Each row was made from one path, in order. Every step used is in the known rows, and no mark comes twice. Write each row's path.
In the rows, 128 means zero.
Known rows
fube-bonuk-nuter-loti-poni: [170  94 137 122 135 156 154 105 105 144 172 133 153 141  86  54 107 178
 131  93 122 101 129 196]
bonuk-nuter-loti-poni: [173 120 120 107 133 185 183  91 124 138 158 151 211 137  61  92  98 178
 125 101 121 107 122 162]
loti-poni: [133 132 100 132 128 133 149 114 151 125 152 160 136 134 108 114 130 151
 126 100 115 118 127 160]
podag-rogo-nuter-pana: [112 113 174 152  84 136 147 123 115 175 158 152 160  84 118 139 133 104
 111 175 115  77 124 176]
loti-nuter-bonuk-kudut: [121 103 124 134 130 103 118 149 109 146 141 119 167 108 195 138 138 114
 172 152 130 111 116 183]
kudut-bonuk: [142 119 129 132 135 114 146 104 138 136 149 113 132 109 174  84 155  99
 109 151 146 109 142 118]
loti-nuter-rogo: [118 112 147 163 147 140 148 164  84 112 140 167 154 122 130 158 122  82
 119 134 110 115 113 179]
doki-poni-loti-nuter-pana: [ 85 120 112 162 129 169 181 107  85 105 135 152 127 127  80 176  86 171
 112  72 141 118  70 166]
doki-poni-loti: [113 137 113 131 107 155 143 110 124 100 144 135 112 134  87 153  87 195
 131  70 143 154  99 109]
nuter-loti-poni: [171 141 110 133 143 151 169 112 122 121 144 177 174 129  85  82  75 159
 123  88 130 137 117 187]
loti-nuter: [118 114 103 131 138 156 147 120 108 105 115 147 171 132 138 165 141 116
 114 112 123 104 120 156]
bonuk-nuter: [132 107 137 101 119 162 143 108 130 145 143 102 164 137 105 137 152 148
 130 142 118  98 134 104]
bonuk-kudut-duzusib-poni-loti-nuter-rogo: [159  99 131 155 131 115 171  77 124  85 163 137 178  96 109 156 178 152
 147 103 188 164 101 152]
doki-poni-duzusib-kudut-bonuk-nuter: [131 103 113 143  93 105 173  76 150 111 168  82  83 146 169 136 201 153
 112 110 159 106 110  73]
loti-nuter-nuto: [119  94 110 118 145 154 155 138  90 147 139 138 109 150 117 187 106 117
 111  96 107  72  97 163]
poni-loti: [129 144 132 117 130 148 136  95 104 115 136 138 149 128 107 151 124 166
 133 118 153 150 113 111]
duzusib-kudut: [162 122 109 160 117  85 114  99 120 122 133 105 117 143 153 139 146 123
 131 124 119 139 125 111]
rogo-nuter-loti-poni: [159 126 116 120 120 166 146  77 123 144 161 190 213 124  91 108  71 158
 135 102 119 107 109 186]
bonuk-kudut: [140 120 125 115 109 105 106 125 148 134 129 103 141 117 163 127 153 141
 171 139 136 146 132 130]
nuter-bonuk-kudut: [132 117 149 132 119  74 101 157 129 169 155 100 123 105 184 101 125 127
 185 168 136 134 124 155]
poni-duzusib-kudut-bonuk-nuter: [147 111 133 130 116  98 166  60 132 125 159  86 119 139 190 132 238 123
 115 158 169 101 124  75]
fube-bonuk: [124 103 147 143 129  98  99 140 110 133 141 110  74 132 153  90 137 127
 134 121 129 122 135 161]
poni-loti-nuter: [118 131 106 119 140 177 155  87  84  92 123 157 191 131 115 187 137 154
 120 104 147 126 104 138]
kudut-duzusib: [135 106 124 123  98 108 157 115 152 107 132 122 116 118 154 105 154 112
 106 133 161 132 131 132]
doki-poni-duzusib-kudut-nuto: [132 119  72 137  70  74 162  81 148  98 136 116  42 170 164 172 133 152
  92  61 155 130  86 118]

Which path is each row?
[137 158 124 126 143 144 188 115 122  99 133 200 139 134  98 113 116 168
 124  84 172 150  96 185]	nuter-loti-poni-duzusib
[139  94 147 125  89  55 131 144 153 148 159  94 111  94 211  76 150 111
 162 172 168 139 127 159]	nuter-bonuk-kudut-duzusib
[170 115 111 120 113 103 151  41 167 102 151  98 152 103 106 125 184 198
 155  95 206 177 116 101]	bonuk-kudut-duzusib-poni-loti
[168 116 147 103 133 179 161 106 101 142 135 119 202 132  81 106  97 154
 127 128 133 117 123 131]	bonuk-nuter-loti
[155 129  64 127  91  73 177  51 152 109 151 152  83 169 164 154 171 146
  94  81 152 117 100 152]	loti-poni-duzusib-kudut-nuto
[152 102 119 103  94  63 122 121 138 182 158  93 120 121 204 101 108 117
 148 156 141 110 120 165]	nuter-bonuk-kudut-nuto
[162 138 110 144 108 116 152  51 115 116 156 189 165 145 129 147 130 163
 140  97 151 130  86 169]	rogo-nuter-loti-poni-duzusib-kudut
[130 104 183 134 126 147 145 152 107 152 166 124 146 127  98 129 133 113
 135 163 107 108 127 126]	bonuk-nuter-rogo
[136 145  95 157 118  84 155  89 142  96 147 161  87 154 147 155 189 155
 131  93 148 141 103 141]	loti-poni-duzusib-kudut
[139 147 147 118  89 168 185 105 126 118 160 224 199 102 102 138 136 158
 113 114 155 110 111 204]	podag-rogo-nuter-loti-poni-duzusib
[129 140 122 152 117  78 134 102 119  99 123 127  79 148 166 168 187 133
 133 122 161 151 105 111]	poni-duzusib-kudut
[177  91 164 170 123  90 149 101 109 154 194  85 138 124 168  95 177  80
 119 182 115  99 138  99]	duzusib-kudut-bonuk-nuter-rogo
[187 112 120 111 142 171 202  71 135 147 180 136 213 119 107  48 126 150
 105 123 138  87 136 152]	kudut-bonuk-nuter-loti-poni
[138 128 137 173 179 158 163  91  80 101 158 169 173 119  49 182 128 152
 126  86 147 142  92 146]	duzusib-poni-loti-nuter-rogo
[141 137 133 100 133 179 201  96 124 117 148 174 174 143  73 121 140 186
 127  98 162 119 101 161]	bonuk-nuter-loti-poni-duzusib
[ 80 139 123 134 106 127 155 147 149  91 125 147  56 141 120 161 133 167
 127  77 160 144  93 124]	doki-poni-duzusib
[141 105 114 151 151 125 184  66 109 108 162 138 161 106 106 139 144 155
 113 100 191 124  95 153]	kudut-duzusib-poni-loti-nuter-bonuk
[185 133 129 154  86 110 192  53 129 121 187 185 190  97 175 105 180 126
  96 133 164 102 122 176]	podag-rogo-nuter-loti-poni-duzusib-kudut-bonuk
[175 115 109 163 125  71 132  76 130 131 155  89 120 125 198  93 173  96
 112 146 137 119 140 100]	duzusib-kudut-bonuk
[144  95 184 138 133 133 163 130 116 160 188 108 150 110 144  85 159  86
 116 185 125  89 142 117]	kudut-bonuk-nuter-rogo
[101 149 114 124 127 127 168 117 151 101 141 183  99 138 121 144 171 160
 127  98 157 130 107 159]	loti-poni-duzusib
[216 103 129 139 131 122 166  56 102 144 162  80 193 130 153  70 143 123
 111 147 142 108 135 103]	duzusib-kudut-bonuk-nuter-loti
[150 146 118 138 161 146 143  55 123 117 146 130 150 124  47 151 134 198
 135  80 164 155 108  96]	duzusib-poni-loti
[170 106 132 148 124 107 159  77  98 115 166 133 107 161 123  95 167 180
 135  86 154 123 105 178]	fube-bonuk-nuter-loti-poni-duzusib-kudut
[164 104  84 116 137 110 155  39 113 148 164 112 184 120 132 160 127 175
 141  92 171 115  93 160]	duzusib-poni-loti-nuter-bonuk-kudut-nuto
[159 105  95  85  84  93 127  89 155 148 133  95 139 132 181 127 135 133
 133 126 141 121 130 140]	bonuk-kudut-nuto
[113  90 105 130  79 110 164 119 129  98 161 118 139 104 180 140 123 165
 152 100 178 140  88 167]	doki-poni-loti-nuter-bonuk-kudut-duzusib
